What can hang from each mark:
A: Q
X: G U
G: Q X
U: D Q
D: G U
Q: D G X

Known rows, with every way that one mark hangs from another:
[X [U [Q D G]]]: [-1.156  0.882 -2.182  0.678  2.161 -0.471 -0.846 -0.170 -1.035 -0.721
  0.535 -0.547 -0.253 -0.590 -0.781  1.716 -0.036  0.868]
[D [G X]]: [-0.030 -0.604  3.733 -1.162 -0.225  0.939 -0.440  0.285 -0.360  0.871
 -0.299  0.055  2.586 -2.148  0.594 -1.555  0.469  0.551]
[D G U]: [-1.665 -0.741  3.087 -5.226  1.575 -0.363  1.511 -1.315  1.970  1.395
  2.909  0.749  1.809 -0.439 -0.955 -0.813  4.668 -0.937]
[X [U Q]]: [ 2.233  1.947 -1.485  1.376  1.666 -0.155 -2.077  0.132 -1.969 -0.883
  0.838  0.493  0.561 -0.908  1.352 -0.046  0.202  0.239]
[G [Q D] X]: [ 0.081  2.290  0.442  0.046 -1.574  0.025 -1.156  1.986 -1.126 -0.395
 -3.006  0.327 -0.160  0.073  0.893 -0.470 -5.114  1.113]
[G [Q [X [U D]]]]: [ 3.575  1.143 -0.187  3.552 -0.956  0.379  0.676 -0.766 -0.720 -1.601
 -1.051  1.127 -1.966  1.369  1.751 -1.104 -3.383  1.736]
[Q X]: [ 2.726  0.202  0.029  3.347 -4.042  0.542  0.599  0.059  0.546 -0.054
 -0.961 -0.804 -0.268 -0.609  2.048 -2.703 -0.865 -0.288]
[G Q]: [ 2.515  1.614  1.181  2.251  0.619 -0.147 -3.955  0.624 -0.598 -1.630
 -0.859  0.891  0.966 -0.763  1.257 -0.345 -2.345  0.647]
[G [Q [X U]]]: [ 3.539  1.024 -0.291  4.745 -2.047  0.155 -1.404 -0.431 -0.462 -1.790
  0.054  0.641 -1.387  0.713  2.547 -1.208 -2.957  0.995]
[X G [U D Q]]: [ 1.252  1.379  0.250 -0.654  4.471  0.666 -0.775 -0.274 -2.244 -0.530
  1.185  1.294  1.557  0.122  0.103  0.145  0.701  2.204]
[A [Q G [X U]]]: [ 1.644 -1.565 -1.796  4.299 -0.813  0.087 -1.141 -0.379 -0.655 -1.649
  0.659  0.092 -0.950  0.779  0.096  1.240  0.587 -1.088]
[A Q]: [ 2.219  0.774 -0.712  1.116  0.836 -0.385 -2.950  1.210 -1.658 -0.362
 -0.818  0.766  1.448 -0.099  0.017  0.692  1.393 -2.188]
[D G [U Q]]: [-1.348 -1.569  1.966 -5.938  4.346 -0.359  0.987 -1.757  1.061  1.695
  3.473  1.028  0.750 -0.298 -0.851  0.533  4.803 -0.638]
[A [Q [G [X U]]]]: [ 0.606 -0.290 -0.644  2.091  0.625  0.179 -2.945  1.097 -1.634 -1.764
 -0.344  0.696  1.048 -0.376 -0.144  1.529 -0.548 -0.608]
[G [X U]]: [ 1.851  2.816  0.271  1.387 -2.747  0.506 -0.984  1.708 -1.726 -0.988
 -1.300  0.418  1.667 -1.294  2.273 -2.451 -2.695  0.708]
[Q G]: [-0.621 -0.428  1.260  2.088  0.514  0.136 -3.014  0.316  0.869 -1.589
 -0.261 -0.850  2.278 -2.649 -0.549  0.146 -0.480  0.844]
[Q D X]: [-0.439  0.647 -1.594  1.294 -4.645  0.011  3.303  0.363  0.829  1.515
 -2.171 -1.874 -1.519  0.584  0.269 -1.713 -0.842 -0.592]
[D [G Q X] U]: [-0.967 -0.622  3.797 -4.572  1.401  0.010  0.652 -0.812  1.133  0.356
  2.176  1.900  0.731  0.293  0.281 -0.596  0.580  0.371]
[Q D G]: [-3.694  0.019 -0.329 -0.006 -0.094 -0.430 -0.376  0.734  1.194 -0.013
 -1.553 -1.937  0.996 -1.319 -2.505  1.160 -0.444  0.545]

Rows:
[ 1.333 -2.254 -0.672  2.984  1.230  0.540 -1.130 -0.924  0.290 -0.661
  0.482 -0.806 -1.091 -1.228  0.954  0.556 -0.912  0.815] : [U [Q G X]]
[-0.954 -0.249  0.149 -3.419  2.412 -0.285 -0.260 -0.150  0.986 -0.263
  1.737  0.764  0.366 -0.645 -0.022  0.409  0.316  0.035] : [D [U [Q [G X]]]]
[-4.982  0.298 -0.047 -3.749 -1.161 -0.503  2.179  0.829  1.895  0.341
 -0.583 -0.884  0.201 -0.157 -2.162  0.400 -1.156  0.419] : [Q [D U] [G X]]
[ 2.695  2.795  0.729  2.610 -1.297  0.365 -2.928  1.275 -1.964 -2.260
 -1.074  1.490  0.400 -0.186  2.741 -1.210 -5.011  1.745] : [G Q [X U]]
[-1.084 -1.886 -2.232  2.010 -1.158 -0.164  0.761  0.140  0.151  0.136
 -1.128 -1.031 -1.629  1.226 -1.557  1.903  0.479 -1.420] : [A [Q D G X]]
[ 2.516 -0.807  0.184 -0.392  3.110  1.161  2.438 -0.911 -1.140  0.701
 -0.992  0.544 -1.015  0.588  0.490 -0.611 -0.673  1.938] : [U D [Q [X G]]]
[-0.901 -0.836  3.359 -4.324  2.664 -0.509  0.063 -1.650  1.743  0.375
  3.083  1.592  0.742  0.356 -0.638  0.106  2.724 -0.048] : [D [G Q] U]
[ 0.764 -0.125 -2.609  1.123 -2.219 -0.301  1.254  0.685 -0.780  1.095
 -1.857 -0.552 -1.649  1.838 -0.447  0.601  0.900 -2.483] : [A [Q D X]]
[-2.408 -0.004 -0.471 -2.387 -3.406 -0.182  3.664 -0.225  2.434  1.875
  1.281 -1.113 -0.835  1.886 -0.399 -1.551  1.719 -0.818] : [Q [D U] [X G]]
[-2.983 -1.429  0.262 -3.733 -2.727 -0.302  6.207 -1.497  2.571  2.879
  0.897 -1.068 -1.966  1.668 -1.218 -1.113  2.975 -1.063] : [Q [D G U] X]
[ 0.504 -0.745  0.006  1.556  0.767  0.260 -3.190  1.347 -1.215 -1.318
 -1.022  0.441  1.395 -0.800 -0.358  1.456 -0.700 -0.877] : [A [Q [G X]]]
[-0.004  0.811 -0.961 -0.400 -2.079 -0.686  1.911 -0.415  1.393  0.183
 -0.254  0.125 -2.655  2.257  0.308 -0.499 -1.803 -0.182] : [G [Q [D U] X]]
[-2.518 -1.573 -1.128  2.425 -3.223  0.106  2.376 -0.342  1.958  0.342
 -1.509 -2.518 -1.559 -0.096 -1.261  0.040 -1.232  0.500] : [Q D G X]
[-1.459 -0.326  0.188 -2.786  2.522  0.176  0.431  0.165 -1.239  1.965
 -0.787 -0.498  0.045 -0.963 -0.584  0.905  0.609  0.264] : [U [Q [D [G X]]]]
[-1.400 -0.488 -0.107 -2.751  3.372 -0.161  0.072 -0.391 -0.836  1.939
 -0.186 -0.538  0.054 -0.848 -1.183  1.363  1.985 -0.016] : [U [Q [D G]]]
[ 2.714 -0.301 -1.079  3.333 -1.344  0.304 -1.726  0.260 -1.365 -0.721
  1.322  0.677  0.151  1.386  1.336  0.011  1.732 -1.547] : [A [Q [X G U]]]
[-1.003 -0.293 -0.108 -3.241  3.225 -0.706 -0.738 -0.666  1.316 -0.308
  2.399  0.669  0.409 -0.534 -0.640  0.864  1.682 -0.241] : [D [U [Q G]]]
[-1.571 -0.644 -0.577  0.471 -3.268  0.234  4.636 -1.203  0.617  1.836
  0.109 -1.432 -1.765  1.019 -0.384 -0.948  1.565 -0.015] : [Q [D G] [X U]]
[-1.973 -0.566 -1.612  0.061  1.394 -0.601 -1.604  0.942 -0.608 -0.094
 -1.142 -0.570  0.407  0.228 -2.630  2.940  1.160 -1.487] : [A [Q D G]]
